Known rows, with every step that occurs:
X -> E -> N -> J -> T -> H -> Z: [ 1.030 -0.650  2.426 -2.105  0.601 -1.342  2.596 -0.990  1.413 -5.914
  0.827  2.635 -3.878  1.609  1.161  2.900 -2.618 -3.050 -2.989 -4.426
  1.086 -0.819 -2.297]
R -> Z -> H -> T -> J -> N: [-1.371 -3.219  3.733 -2.943  1.145 -1.376  4.721  1.050 -0.224 -6.225
  1.144  4.128  1.608 -1.634  2.542  2.857 -3.198 -0.026 -4.926 -0.651
  0.967 -3.064  3.949]
N -> J -> T -> H -> Z: [-0.536 -2.864  3.630 -0.967  2.021  0.531  1.640 -1.512  0.530 -5.815
  1.991  2.633 -1.447 -0.421 -0.326  2.913 -2.621 -1.523 -3.579 -3.335
  2.876 -2.427 -0.929]
H -> X -> E -> N -> J: [ 2.535  2.168 -0.375 -1.726 -0.017 -3.002  2.212 -1.610  1.266 -3.422
  2.462  2.844 -4.470  1.017  0.943  2.756 -0.251 -2.318 -3.300 -5.672
  1.048 -2.592 -1.557]
J -> N -> E -> T: [-2.023  0.039  3.957 -1.368  1.218 -1.725  4.042 -3.350  0.557 -0.636
  1.907  1.304 -0.917  0.218  0.561  2.760 -0.542  2.156  0.187 -1.155
  1.105 -3.155 -1.123]
R -> T: [-3.297  0.070  1.940 -1.069  1.229 -1.648  1.324 -0.403  2.681 -3.967
  2.196  0.763  0.086 -2.715 -1.572  4.365 -0.810  1.192 -3.110 -3.096
  1.701 -2.342  1.463]
J -> N -> E: [-2.074  0.087  2.942 -3.421 -0.603 -0.775  3.594 -2.595  1.341 -0.809
  3.666  3.689 -0.598  1.175  0.170  3.014 -1.704  1.329 -0.606 -1.490
  1.192 -3.089 -0.009]
X -> E -> N: [ 0.152  2.835 -1.405 -3.598 -1.249 -4.235  2.896  0.107  2.970 -1.913
  2.083  2.209 -1.119 -0.279 -0.272  2.964  0.159 -1.213 -1.714 -3.644
  0.066 -1.014 -1.132]
H -> X -> E -> T -> R -> Z: [ 0.400 -0.494  2.418  0.661 -0.209 -3.591  4.018  2.352  0.914 -6.367
  1.639  0.366 -0.653 -3.901  1.539  2.554  0.928 -3.055 -2.548 -3.243
  0.952 -3.184  0.080]
N -> E -> T: [-3.072 -0.106  2.326 -0.157  1.673 -2.515  2.715 -3.471  1.264 -1.721
  2.848 -0.216 -0.529 -0.483 -0.446  2.689  0.097  1.969 -0.054 -1.228
  2.551 -2.009 -1.986]
X -> E -> N -> J -> T -> H -> Z -> R: [ 0.851  1.098  2.343 -1.237  2.280 -2.854  2.401  0.217  0.450 -6.032
  1.342  1.307 -2.797  1.519  0.342  3.498 -1.724 -1.665 -1.775 -3.285
  1.021 -1.364 -0.578]
R -> Z -> H -> T: [-1.409 -3.509  1.148 -0.124  1.715 -2.637  3.898  0.675  1.682 -6.112
  2.807  3.057  3.134 -1.995 -0.500  1.364 -0.855 -1.397 -3.002 -0.377
  0.837 -2.083  1.992]
J -> N -> E -> T -> H -> X: [-0.419 -2.890  3.447 -0.740  0.730 -1.728  4.971 -2.018  0.013 -5.133
  0.431  1.313 -3.035  0.013  2.440  1.615  0.188 -0.070  0.473 -1.406
  3.746 -2.432 -0.282]
N -> E -> T -> H -> Z -> R: [-1.671 -1.269  1.675  0.410  2.956 -3.528  3.059 -1.220  0.060 -5.902
  2.809 -0.704  0.787 -0.132 -0.720  2.864  0.690  0.172  1.406 -0.910
  3.637 -1.651 -0.872]
T -> R -> Z -> H -> X -> E -> N -> J: [ 3.409  0.447  2.613 -2.516  0.806 -3.014  3.283  1.530 -0.426 -7.292
  1.631  1.518 -2.019  0.072  2.282  1.626 -2.032 -4.016 -5.344 -2.540
  0.219 -0.830  2.558]
H -> Z -> R: [ 0.453  1.703 -1.489 -0.458  2.331 -2.935  1.551  1.087  1.183 -3.355
  4.488  2.455  3.246 -2.179 -2.858  3.521  1.339 -1.168 -1.008 -3.544
  1.237 -4.192  0.465]
E -> N -> J -> T: [-0.449  2.149  3.209 -1.608  2.526 -0.883  2.311 -1.408  1.359 -2.214
  0.044  1.069 -3.606 -0.027 -0.052  3.384 -1.481  1.197 -4.306 -3.398
  0.460 -2.276 -0.625]
N -> E: [-3.125 -0.189  1.550 -2.183 -0.089 -1.702  2.124 -2.463  2.068 -1.728
  4.405  2.291 -0.009  0.426 -1.026  3.070 -0.960  1.010 -0.908 -1.407
  2.815 -2.075 -0.676]
J -> N -> E -> T -> H: [-2.207 -2.082  4.284 -2.704  0.535 -2.235  4.681 -2.956  0.427 -3.205
  0.665  0.721 -1.571  0.272  1.368  2.506 -1.310  1.828  0.453  0.085
  2.881 -1.237 -0.359]
X -> E -> T -> H -> Z: [ 0.007 -2.159 -0.149 -0.884  0.130 -3.408  2.921 -0.772  1.596 -5.527
  2.271  1.646  0.421 -1.550 -0.191  2.124  0.137 -3.090 -0.130 -3.289
  2.387 -1.108 -2.610]
X -> E: [-1.417  0.532 -0.314 -2.635 -1.156 -3.373  1.663 -0.966  2.524 -1.444
  4.625  3.179  1.081 -0.951 -1.165  3.059 -0.893 -0.949 -0.964 -2.529
  1.331 -1.816 -0.829]
H -> Z -> R -> T -> J -> N -> E: [-3.443  0.696  5.203 -1.751  2.092 -0.412  1.926 -0.767 -0.572 -5.873
  3.076  1.809 -0.617  0.561  1.350  6.206 -2.725  2.439 -2.822 -3.461
  1.683 -4.344  2.829]
H -> Z -> R -> T -> J: [-2.502  1.114  1.944 -0.876  3.045 -2.042  0.534  1.424  0.522 -6.901
  2.560  0.454  1.005 -2.989 -0.604  6.246 -1.055  1.367 -4.161 -4.360
  2.404 -3.739  2.914]
N -> J -> T -> R: [-1.729  0.513  4.901 -1.223  2.305  0.024  1.108 -0.599 -0.196 -3.241
  1.575  0.243 -1.801 -1.342 -0.123  5.225 -2.060  2.260 -4.107 -1.545
  0.885 -2.115  1.324]

Rows:
[-2.810 -3.232  3.000 -2.641  1.234 -0.824  4.105 -2.639 -0.919 -4.706
  2.296  3.389 -0.312  2.063  3.478  4.107 -2.713  2.884 -1.653  0.305
  1.847 -1.653  2.529] : Z -> H -> T -> J -> N -> E
[-1.923 -2.826  1.191 -1.403  0.762 -0.964  1.835  0.620  2.387 -7.962
  1.237  1.519  0.048 -2.412 -1.043  3.718 -1.033 -1.772 -2.991 -4.171
  3.047 -1.442  0.685] : R -> T -> H -> Z
[ 1.475 -1.952  1.719 -1.339  1.410 -1.695  3.409  3.388  0.139 -7.459
  2.027  1.584  2.535 -3.673  0.583  1.613 -0.214 -3.461 -4.184 -0.982
  1.916 -2.038  4.269] : T -> R -> Z -> H -> X
[-1.211  0.688  2.329 -5.301 -0.015 -1.205  2.631 -0.175  0.428 -1.987
  1.826  3.075 -0.223 -2.013  0.885  4.688 -2.181  1.586 -4.065 -2.576
  1.830 -3.421  2.216] : T -> J -> N
[ 1.165 -2.488  1.972  1.231  1.916 -3.567  3.919  0.329  0.770 -5.565
  2.981  1.615  2.170 -2.568  0.814 -0.258 -0.192 -4.470 -2.228 -1.521
  2.116 -2.428  0.424] : R -> Z -> H -> X -> E -> T
[ 0.915  3.077  0.681 -3.646  1.344 -2.529  1.919 -1.920  1.495 -1.793
  1.436  1.328 -3.119 -0.079 -1.008  3.297 -1.053  0.731 -4.234 -3.903
  0.872 -1.871 -0.622] : E -> N -> J
[ 1.487 -1.962  2.453  0.615  3.055 -2.456  4.128  2.670 -0.550 -7.427
  0.491 -0.883  1.966 -4.674  1.048  1.377  0.999 -2.335 -3.485 -0.734
  1.919 -2.133  3.006] : E -> T -> R -> Z -> H -> X
[-0.667 -1.466  2.103 -2.582  1.453 -2.249  3.200  0.654  1.405 -4.030
  3.427  2.734  4.235 -2.565 -1.691  0.624 -2.027 -2.346 -3.862 -0.186
  2.074 -1.949  2.584] : R -> Z -> H
[ 1.895 -0.822  4.476 -0.128  2.168 -1.191  3.524  0.133  0.318 -6.094
  1.441  2.719 -2.177  0.820  2.097  0.406 -2.765 -4.254 -5.114 -2.959
  0.662 -2.201  0.972] : R -> Z -> H -> X -> E -> N -> J -> T
[ 0.650  3.094  0.581 -3.571 -0.172 -3.544  2.028 -2.391  1.606 -1.457
  2.774  2.105 -3.086  1.356 -0.190  3.121 -1.878 -0.409 -3.223 -3.989
  0.208 -1.189 -1.507] : X -> E -> N -> J
[-0.707 -0.234  3.732 -3.092  1.990 -1.357  2.905 -0.804  1.214 -4.632
 -1.239  0.354 -4.343  0.040  0.486  3.053 -2.200  0.700 -3.969 -2.124
  2.254 -0.262  0.162] : E -> N -> J -> T -> H
[ 0.248 -2.331  3.043 -0.402  1.673 -3.170  3.439  0.515 -0.467 -6.731
  2.304  1.108  1.193 -2.952  2.877  1.166 -1.571 -3.183 -4.190 -1.701
  3.594 -2.354  1.614] : R -> Z -> H -> X -> E -> T -> J
[-1.976 -1.666  5.247 -1.105  2.314 -2.480  4.140 -0.302 -0.562 -5.660
  2.158 -1.593  2.035 -1.393  0.816  1.846 -1.512  0.233 -2.185  1.873
  1.847 -0.394  1.985] : N -> E -> T -> R -> Z -> H
[ 0.309 -1.314  0.513 -1.355 -0.336 -2.383  4.032  1.957  2.434 -6.519
 -0.876  1.960 -3.780 -0.641  2.505  2.196  0.541 -3.107 -1.236 -3.534
  2.475 -0.767 -0.382] : J -> T -> H -> X -> E -> N
[-3.435  1.612  1.666 -0.074  2.880 -3.200  1.049  0.629  1.771 -4.067
  2.669 -0.421  1.382 -3.026 -2.498  5.121 -0.105  2.668 -1.947 -1.889
  1.629 -2.664  2.856] : Z -> R -> T
[-3.018  0.055  4.207 -5.165 -0.545 -0.647  3.001 -2.373  0.073 -1.877
  2.989  3.053 -1.355  0.760  2.123  4.400 -2.987  2.511 -2.751 -1.756
  2.786 -3.084  1.357] : T -> J -> N -> E
[ 0.240 -0.429 -1.257 -0.535 -0.895 -2.782  1.926 -0.204  1.992 -3.373
  4.293  3.843 -0.138 -1.281  0.315  2.502  0.899 -2.879 -1.060 -4.149
  2.315 -3.295 -0.634] : H -> X -> E
[-0.273 -0.944  3.436 -1.368  1.323 -3.985  3.573  1.267  0.210 -5.227
  2.209 -0.615  2.954 -2.848  0.624  1.954 -1.417 -1.934 -2.352  0.734
  0.250 -0.217  2.039] : X -> E -> T -> R -> Z -> H
[ 1.590 -0.694  2.828 -0.691  0.981 -1.744  4.581  4.343  0.706 -7.943
 -0.427  1.068 -0.744 -1.612  3.016  1.586 -0.331 -4.246 -3.713 -1.673
 -0.119 -1.002  2.861] : J -> T -> R -> Z -> H -> X -> E -> N
[-2.068 -0.795 -0.791 -0.568  0.433 -2.725  2.665  1.397  1.246 -5.312
  1.453  1.101 -0.366 -2.514  0.096  5.638  1.602  1.678 -1.449 -2.070
  0.106 -1.932  0.964] : H -> T -> R
